In the rows, 128 means zero.
Known rows, with every step that occurs:
d/u: [147 134 145 126 113 141 112 133 124 153 141 139 133 135 138 110 121 142
 137 115 121 151 136 136 114 168 103 127 112  86 139 130 110 126 112 130
 127 126 135  95 119  94 124 140 134 127 160 128 127 123 120 134 129 122
 144 118 111 135]
x/q/d: [162 154  81 133 138  78 128 137 140 148  95 146 121  61 138 120 108 134
 132 127 124 155 143 153 139 100 122 121 127 163 122 129 127 128 106 132
 148 137  98 120 106 119 125 124 127 123  95 122 115 119 126  67 119 163
  42 138 133 130]
q/x: [121 123 130 131 122  81 141 131 132 138 131 131 127 124 124 112 134 119
 132 111 123 122 151 125 129 139 154 130  88 157 127 135 141 128 118 134
 147 132 116 116 125 107 118 124 119 134  82 131 129 144 139 117 129 126
 105 129 153 103]
u/d/q: [182 150 126 144 118 129 109 129 130 107 131 150 118 127 127 127 144 142
 169 128 140 161 124 126 137 123  92 126 109 105 117 125 145 121 107 129
 110 122 126  94 106 108 133 144  99 138 128 138 123 129 126 110 123 166
 106  82 123 143]
j/a/u/x/q: [181 102 123 144 143  82 153 105 131 157  94 117 126 117 145  76 123 138
 138 151 117 105 141 127 142 153  92 116  98 166 110 111 147 141 114 124
 116 118 126 105  91 138 111 142 151 129  68 134 137 148 111  27 128 147
  83 155 142 142]
x/q: [150 145 100 131 151  98 124 122 140 113 107 129 121 102 145  92  88 143
 139 130 126 151 141 138 135 107 125 119 120 132 144 124 115 124 125 129
 136 137 113 113 111 121 123 125 125 105 111 123 119 119 117  80 111 140
  79 133 145 143]
d/u/x/a/j: [133 138 152 130 112 119 114 128 122 181  97 151 144 123 144  77 129 138
 145 111 120 177 155 132  89 187 108 137 121  88 129 121 148 149 115 125
 119 117 161  85 114 106 140 143 152 117 117 121 104 140 112  73 114 115
 145 101 137 134]
d/q/x: [172 143 124 138 120  92 118 115 139 118 129 142 133 152 131 130 123 131
 154 106 122 152 150 117 142 145 122 130  68 140 113 129 137 117 109 142
 122 125 113  92 109  95 115 140 119 139 114 135 120 139 138 135 122 131
 117 118 150 122]
j/a/u/x/q/d: [189 109 106 146 134  63 156 116 133 181  84 131 131  82 140 107 132 131
 130 149 117 107 141 140 148 150  88 118 107 190  90 114 157 144 100 127
 132 118 113 113  87 137 116 142 146 143  53 132 133 149 118  14 135 166
  60 158 128 135]
x/u/q: [156 137 137 142 130 100 141 108 150 116  94 131 121 118 100 125 156 144
 137 123 119 183 130 133 140 128 110 121  86 161 118 128 122 112 112 128
 110 142 128 119 104 111 136 118 146 105  53 120  88  92 126 102 114 141
 102 124 150 149]
j/a/x/q: [196 120  97 149 138  97 139 125 136 148 100 121 139 133 155  83  95 123
 121 141 122 145 132 146 140 144  95 129 122 147 145 116 144 123 138 104
 135 124 113  89 100 126 128 135 138 119 146 131 146 134 122  44 128 161
  79 167 103 133]
u/x/a/j: [113 130 136 131 125 105 130 123 125 158  75 140 139 108 133  89 143 124
 140 125 127 154 147 121  98 156 130 139 139 129 114 118 173 153 125 122
 118 117 158 105 124 141 146 131 146 119  73 119 102 148 120  50 111 120
 135 107 152 127]
x/a/u: [134 127 142 109 144 122 138 139 136 133  69 137 132 137 141 127 116 176
 142 143 131 142 132 114 110 118  91 139 133 153 116 113 137 139 125 133
 134 125 118 129 140 153 144 122 143 106 111 123 124 120 125  54 146 108
 133 156 137 117]
d/u/q/x: [162 148 148 139 102 104 118 111 132 141 138 144 131 132 115 116 161 134
 143  92 111 180 156 121 122 195 118 127  59 132 139 133 128 116 100 140
 128 126 128 102  95  65 119 138 136 143  70 132 118 126 127 111 117 132
 126  98 152 123]
j/a/x/u/d/q: [220 118 117 165 118  99 145 131 141 151 102 139 134 148 139  95 131 137
 150 145 128 174 119 151 148 140  62 131  97 133 115 116 156 120 117 100
 109 125 118  57  97 115 140 141 128 116 135 134 127 119 130  56 138 182
  84 144  89 144]
u/j/a/x: [176 115 121 149 126 131 144 130 124 139 127 122 147 129 139  95 142  76
 102 132 124 148 133 129 120 155  96 128 133 145 193 124 146 131 133 108
 123 127 136 132 113 151 153 146 157 134 139 127 136 142 132  66 144 150
 122 150  85 156]
j/a: [140 112 126 152 123 109 138 122 130 159 122 123 147 149 141 105 128 107
 115 134 126 100 136 134 136 138 108 127 133 145 125 117 126 135 125 118
 138 123 131  72 126 127 124 138 118 137 107 141 147 134 127 124 146 151
 142 134 110 130]
q/d/u/x/a/j: [140 146 131 133 101  98 120 143 124 213  81 168 145  74 135 117 147 129
 137 110 122 174 154 151  96 179 105 141 136 125 102 124 160 152  95 129
 132 119 141  90 111 106 149 141 143 134  94 120 103 141 123  56 126 141
 104 109 115 123]
j/a/u/d: [165 112 142 142 131 106 150 136 119 142 119 126 126 127 134 100 149 134
 142 157 138 101 130 128 123 141  76 122 123 163 113 109 148 139 110 118
 122 119 127  97 112 144 137 143 118 139  82 145 153 132 126  70 154 162
  89 133 108 127]
q/d: [140 138 107 134 116 101 135 143 131 167 111 146 130  80 120 162 149 122
 120 125 128 131 130 147 135 123 124 132 135 164 103 132 141 132 111 133
 143 130 115 136 122 122 132 126 127 146 116 126 122 129 137 106 138 154
  86 134 112 114]
a/u/x/q/d: [179 122 110 122 143  81 148 120 131 157  88 135 108  53 129 122 137 157
 145 146 117 140 136 132 142 141 111 118  99 177  89 125 159 140 103 137
 117 122 110 178  83 138 121 133 161 134  65 119 114 146 115   4 117 145
  37 158 145 134]
a/x/u/d: [182 124 127 138 127 110 153 152 134 134 108 135 108 105 119 102 141 154
 150 147 132 187 108 154 132 131  97 131 110 122 127 132 161 122 126 102
 113 135 116 137 109 127 150 119 144 100 121 118 115 115 130  39 122 156
  56 143 100 129]
a/x/q/d/u/j: [209 157  90 132 129 116 124 147 134 159 108 150 130  64 145 110 109 122
 123 118 114 223 140 156 121 156  94 127 117 128 183 133 144 124 113 121
 130 134 107 148  86 116 150 141 167 120 156 111 114 130 123  13 118 158
  46 156  86 155]
d/q/x/u/j: [178 136 131 142 130  75 137 121 152 106 114 142 134 131 127 103 126 116
 150 105 117 194 158 125 136 129 104 122  45 145 151 134 125 113 102 140
 117 144 115  89 107 108 132 136 138 110  80 121  85 117 140 115 124 131
  98 128 149 160]
d/u/j/a/x/q: [204 137 121 149 127 129 122 129 130 153 130 135 146 123 160  59 100 101
 120 118 113 187 150 144 112 172  70 121 110 101 211 123 116 129 117 115
 126 131 129  89  93 111 144 156 158 114 149 123 129 128 116  48 129 152
 103 142  87 168]
q/d/u/x/a: [152 130 122 132  96  96 123 134 134 217  88 167 139  91 138 128 159 150
 139 104 115 164 142 141 127 155 104 137 126 124 107 136 143 148  99 133
 143 121 128  99 112  96 125 136 143 135  97 120 109 145 122  52 131 147
 131 116 117 117]

Rows:
[203 129  75 154 129  79 144 131 137 182  91 135 142  96 148 104 110 119
 114 138 123 150 133 160 145 141  94 132 132 169 128 118 152 128 123 108
 148 125 102  90  97 127 130 135 138 133 134 131 143 137 128  31 137 178
  53 172  91 123]
j/a/x/q/d
[160 106 140 136 136 111 148 122 125 150 114 117 138 144 139 115 125 130
 124 153 129  94 135 124 128 152  84 125 121 168 107 109 134 133 119 123
 125 119 124 103 118 150 128 140 132 136 112 140 152 130 127  94 156 135
 115 164 113 133]
j/a/u
[124 112 134 131 120 106 135 118 135 159  82 141 131 127 136 102 153 148
 145 122 121 133 132 115 133 130 132 138 127 124 119 130 156 149 133 126
 129 120 143 118 124 131 121 124 141 120  77 119 109 152 119  49 118 128
 165 118 152 116]
u/x/a
[166 153 149 137 106 145 106 109 130 133 127 143 129 131 120 128 153 140
 139 104 116 184 138 122 122 186 101 127  94 111 137 127 113 118 107 135
 113 123 138 116  96  81 128 141 139 139 118 130 115 114 117 126 119 137
 147  98 133 144]
d/u/q
[175 107 115 149 119 120 144 128 124 163 118 121 145 153 141 114 123 116
 114 141 125 128 122 137 137 158  99 137 131 141 130 118 153 126 139 103
 126 116 125 102 113 136 131 137 140 135 159 134 154 143 129  75 142 151
 123 163  87 120]
j/a/x
[145 168 154 134 110  97 115 117 133 151  91 155 147 126 127  97 143 133
 147  93 120 207 176 126  81 200 114 140  86 135 143 116 143 127  99 135
 133 127 143  70 106  83 151 137 136 124  66 127 106 118 127  96 118 120
 119  89 160 118]
d/u/q/x/a/j
[148 141 149 128 117 154 113 138 124 134 149 140 137 119 138  97 133 107
 126 108 119 180 146 128 106 161 100 121 117  90 197 132 104 133 112 134
 120 134 144 121 116 112 144 149 150 123 137 122 111 125 120 119 133 124
 142 111 107 168]
d/u/j
[158 144 124 133 123  84 118 116 151 126  86 155 145 164 145 121 119 151
 161 103 124 169 154 114 133 127 108 142  80 139 112 126 140 122 114 142
 142 125 112  64 125 100 120 132 115 127 107 131 113 135 137 105 130 127
 144 123 159 112]
d/q/x/a
[163 131  90 140 127  72 135 119 138 168  99 141 117  51 129 113 142 132
 141 124 114 145 139 145 152 129 136 119 115 155 104 137 153 139 109 132
 133 126 117 136  87 115 111 128 139 132  62 118 106 150 117  23 103 161
  65 123 148 130]
u/x/q/d
[194 131 115 148 100 122 131 150 125 201 121 152 154  89 138 123 149  88
 103 113 117 177 140 153 117 180  75 132 130 138 167 129 139 134 105 117
 137 126 123 114 102 114 153 151 155 147 146 126 128 137 133  66 151 169
  95 147  59 146]
q/d/u/j/a/x
[154 168 131 142 121  83 118 137 131 119  91 163 133 123 134  89 140 138
 176 116 143 181 163 127  98 137 104 139 101 134 122 114 173 132  99 131
 128 125 130  51 116 107 156 139  92 127  73 136 111 134 136  77 125 153
  83  76 151 120]
u/d/q/x/a/j
[206 120 110 166 112  80 158 121 145 181  78 136 141 111 116 129 162 120
 112 134 116 171 124 155 151 157  79 134 108 190 107 121 155 116 112 107
 124 129 114  99  93 117 141 127 154 132  84 128 120 113 135  41 139 179
  74 166  92 125]
j/a/x/u/q/d
[216 134  94 153 119  92 133 136 135 196  98 143 144 106 156  98  98 129
 122 129 117 166 139 166 137 168  74 131 120 137 132 118 139 129 112 109
 144 122 106  70  91 101 128 144 142 130 148 131 142 132 122  35 137 174
  63 163  79 131]
j/a/x/q/d/u
[163 155 111 143 110 111 125 111 137 143 105 147 130  81  99 175 188 122
 123 116 123 162 132 129 142 143 121 131 117 187 106 129 145 120 105 138
 129 127 121 151  99 111 139 127 134 159  62 127 112 120 134  97 124 165
  99 113 134 126]
u/q/d
[152 124 108 136 137  91 131 107 134 133 114 128 114  92 137  84 123 138
 147 126 115 144 138 129 149 135 137 117 104 129 127 132 145 138 123 129
 120 125 131 128  93 119 109 131 146 120  79 119 109 150 110  46  93 142
  91 119 158 142]
u/x/q
[130 128 145 114 141  88 152 140 138 125  89 138 136 122 135  98 142 135
 138 120 124 152 162 105 100 127 114 135  93 180 166 125 149 142 115 141
 147 134 117 139 132 148 146 127 146 114  48 121 116 139 138  37 147 111
 116 147 155 118]
q/x/a/u/j
[174 139 127 141 126  67 135 116 152 124 109 142 131 146 128 116 116 145
 159 110 118 169 150 130 148 127 107 127  44 145 103 131 132 109 102 137
 119 137 110  70 111  94 117 131 125 112  91 127  96 115 139 124 120 133
  95 135 154 137]
d/q/x/u
[189 107 125 160 120  92 160 143 133 167 103 129 128 127 132  78 142 131
 132 148 131 153 118 159 138 136  79 131 120 142 125 121 155 127 124  94
 125 129 121  75 108 129 143 132 132 110 111 132 135 121 130  47 140 178
  75 148  86 131]
j/a/x/u/d
[187 151  95 151 126  82 126 136 141 174 104 152 144  70 154  78 108 102
 119 115 117 169 162 161 124 137  80 116 121 143 178 125 107 134  94 131
 150 139 113  69  96 111 134 147 133 122  88 126 116 118 121  61 136 177
  71 130 105 165]
x/q/d/u/j/a
[110 127 129 125 125  72 139 139 141 149  89 143 141 138 139  98 132 144
 141 108 125 141 156 120 118 116 139 142 106 157 133 131 147 137 124 133
 163 133 116  88 142 118 125 118 116 115  60 126 123 139 137  80 136 123
 131 128 158  91]
q/x/a
[159 126 122 136  95 104 122 134 123 208 122 156 130  80 128 135 162 130
 131 109 112 146 136 148 133 172 111 128 111 122 101 139 142 142  96 134
 129 119 130 118  99  92 118 143 141 150 104 124 114 149 122  78 125 155
 111 116 108 124]
q/d/u/x
[146 143 133 139 115  89 135  99 138 113 122 133 124 121 102 133 175 121
 137 103 117 158 150 112 137 160 143 128  73 179 130 132 147 115 112 140
 129 129 124 135 100  96 126 124 132 148  37 131 118 132 135 102 115 136
 116 105 173 112]
u/q/x
[133 126 145 120 133  74 153 152 133 135  84 147 123 121 132  94 151 170
 164 130 134 139 150 117 109 122 111 138  97 175 122 123 165 144 111 134
 148 130 110 108 131 128 135 120 116 117  36 131 126 139 135  31 146 131
  89 126 157  90]
q/x/a/u/d
[140 121 144 128 107 123 118 125 132 185 101 152 138 139 147  91 139 158
 151 107 114 161 141 125 119 166 105 136 113  87 125 133 131 146 119 130
 129 117 146  87 116  95 119 138 144 118 109 122 111 145 112  65 123 124
 171 106 134 128]
d/u/x/a
[176 145 137 124 136  97 129 119 147 105  89 150 139 152 141 120 130 140
 158 114 123 182 162  99 120 134  86 134  72 161 153 120 145 128 104 148
 127 128 115 117 116 132 143 141 144 123  91 124 104 133 138  61 140 117
 126 139 153 142]
d/q/x/a/u/j
[196 135 110 142 118  95 150 128 145 151  86 142 120  86 102 157 163 142
 127 128 116 211 116 149 147 152 102 137  97 175 107 130 162 110 115 115
 112 133 111 159  90 118 151 118 166 122 106 113  99 106 134  39 117 161
  53 160 109 126]
a/x/u/q/d
[126 166 140 136 122  80 131 111 139 120  76 145 142 115 113 110 158 119
 140 104 126 186 170 115  96 164 136 141  99 183 130 116 168 128 111 135
 137 128 136 105 113 111 154 122 129 129  25 126 104 124 136  78 116 128
 115  97 178 106]
u/q/x/a/j
[101 148 136 127 130  70 139 143 132 144  79 144 147 120 137  85 122 119
 137 114 132 152 171 128  82 141 140 144 114 158 131 118 163 142 120 129
 152 132 132  78 139 131 150 122 120 113  68 124 116 132 139  93 129 111
 102 120 162 102]
q/x/a/j
[175 120 142 145 131 115 147 100 131 134 104 119 137 145 120 132 155 130
 125 146 123 120 135 114 134 168  79 123 101 188 110 106 140 123 109 127
 114 117 127 118 100 133 134 141 145 146  69 141 141 124 124  80 145 147
 119 143 131 131]
j/a/u/q
[195 125 139 149 124  79 145 124 129 141 118 136 131 145 134  97 147 138
 162 141 133 117 146 124 136 156  73 124  73 172 101 109 159 131  94 129
 122 119 113  67  99 116 126 151 111 148  65 151 147 142 133  73 153 165
  78 129 127 124]
j/a/u/d/q/x
